Each row was made from one small tree. The marks that hang from a mark follow it in brackets, in alphabetical order. Every link used is in the known rows. Write each row's tree.
Known rows:
P(J(V) Q): [  0  17   0   9  -6 -19 -49  19  -7   0  12 -16  -9  -4   2   2  30  34
  -3  20]
H(J(V)): [  3  45   7  -3   5 -16 -11  20 -17  -1   5 -24 -20  -1  -4   5  16 -16
 -17  11]
E(C(P(J(V)))): [  8  22   4   6  11 -14 -14  16  -5  -1   8 -15 -13 -21 -26   1  39 -25
 -11   4]
P(J Q): [ -3   4   1   9  -9 -13 -46  20   7  10   7 -14   5  -4   0  -1  13  30
  13  21]
Q(P(J)): [  4  10  13  -2  -1 -13 -26  22   5  13   4 -10   2  -2  -8  -1   3  10
   7   8]
J(V(F S T(A))): [  0  30   6   7  -6   0   5 -12 -23 -16   8 -20 -32 -22 -10   6  17 -27
 -25  -8]
C(P): [ -1  10  11  -5  11   1   1  14   0   1   1 -14  -7  -9  -6   1  27 -38
  -5   6]
H(J): [ -1  32   7  -2   3 -11  -8  20  -3   9   1 -20  -5  -1  -6   3   0 -20
  -1  13]
V(F U): [  4  17   7 -17  -3 -16 -28  -3  15   2   5 -16  -7  19   1  27   7 -23
  -9  13]
V(F S T(A) U): [  0  18   3  -4 -19  -3  14 -16   0  -2   5 -15 -23  -3 -12  14   1 -46
 -14  -4]
C(P(J(V(U)))): [  3  28   4 -10  -2 -20 -10  11  -1   5   8 -14 -17   6  -9  12  45 -31
 -21  10]
H(J(V(U))): [  5  44   3 -14  -5 -24  -5  16  -7   3   5 -23 -26  16  -4  14  18 -31
 -23  14]
V(F S T U): [  1  23   8  -4 -19 -19   1 -16   9  -4   6 -13 -17   9  -9  11   2 -37
 -19  14]
Q(P(J(V))): [  7  23  12  -3   3 -18 -29  21  -8   3   8 -13 -12  -4  -7   0  19  13
  -9   8]
J(V(S T(L) U)): [ 12  25  19  -4 -20 -29  40   5 -13  -5   1 -14 -33   2 -19 -10  19 -62
 -38  17]
P(J(V(F)) Q): [ -1  21   2   9  -1 -25 -77   4  -2  -4  13 -17 -12   0   5  20  30  40
  -6  19]
J(V): [  6  24  10  -8   6  -8  -9  16 -12  -8   7 -20 -13  -3   1   1  21 -10
 -16  13]
C(P(J(V) Q)): [ -4  14   2  10   4 -16 -41  17  -7  -2   9 -14 -17 -11  -3   2  50  10
  -8  13]
P(J(V(F T)) Q): [  0  26   1  14  -5 -23 -75 -11 -11  -7  12 -16 -17  -9   3  18  30  10
 -10  18]
L(T): [ 12   4   5  -2  -2  -5  -9  21  -1   4  -6 -11  16  -2   5   2   6 -10
   0  16]
V(F T): [  3  21  10  -1   2  -6 -32 -13  -4  -3   5 -15  -7  -7   0  17   7 -37
  -8  10]

Which tree is each row?
[  4  24  14   5  -9 -22  -2  22  -5  -1  10 -11 -16  -4 -15 -15  12  28
 -15   9] | Q(P(J(V(S))))
[  3  12  18  10  -8  -5  21  -7 -16  -1  -5 -14 -21 -23 -22   1   1 -52
 -14  -5] | V(F S T(A L))
[  1  22  -1  -2 -11 -33 -71   0   8  -1  14 -16 -17  19   4  29  30  24
 -12  21] | P(J(V(F U)) Q)
[  6  25  11  -6 -19 -30   5  18   4   3  11 -11 -22  14 -15  -6  14  13
 -21  11] | Q(P(J(V(S U))))
[  8  28  11 -14  -2 -32 -50   1   4   1  11 -13 -20  20  -4  28  21   5
 -18   9] | Q(P(J(V(F U))))
[  0  21   0  13 -10 -17 -47   7 -14  -2  10 -15 -16 -13   0   0  29   5
  -8  19] | P(J(V(T)) Q)
[  2  51   5   0 -21 -27  25   3 -12  -3   6 -20 -35   6 -14  -3  12 -46
 -33  13] | H(J(V(S T U)))
[  2  16  -3  -3 -16 -27 -43  16   3   4  12 -16 -15  13   2  11  30  18
  -9  23] | P(J(V(U)) Q)
[  7  15  12  15  -9 -28 -35  11 -21   3   2 -14 -19 -16  -9  -4  31 -16
 -13  23] | P(J(V(T(L))) Q)
[ 15  22  24   4  -1 -26 -14  14 -23   4  -1 -10 -22 -15 -16  -5  21 -37
 -20  10] | Q(P(J(V(T(L)))))
[ -3  22   4  18 -12 -29 -50   4   0  -7  16 -14 -15   0  -4   4  24  55
 -11  20] | P(J(V(F S)) Q)
[  3  35  12   6  -6 -16  -8 -13 -13 -17  10 -17 -26  -8  -6   3  17 -20
 -29  11] | J(V(F S T))
[ -2  22   1  23 -22 -23 -20   6 -11  -5  12 -14 -19 -14  -8 -15  24  19
 -13  20] | P(J(V(S T)) Q)
[ -3  16  -6  14 -11   0 -35   7 -24   0   9 -19 -22 -27  -3   3  29  -4
  -3   1] | P(J(V(T(A))) Q)
[ 12  19  11 -14 -10  -8  25   5 -26  -1  -3 -19 -36 -10 -13   9  25 -85
 -28  -2] | J(V(T(A L) U))
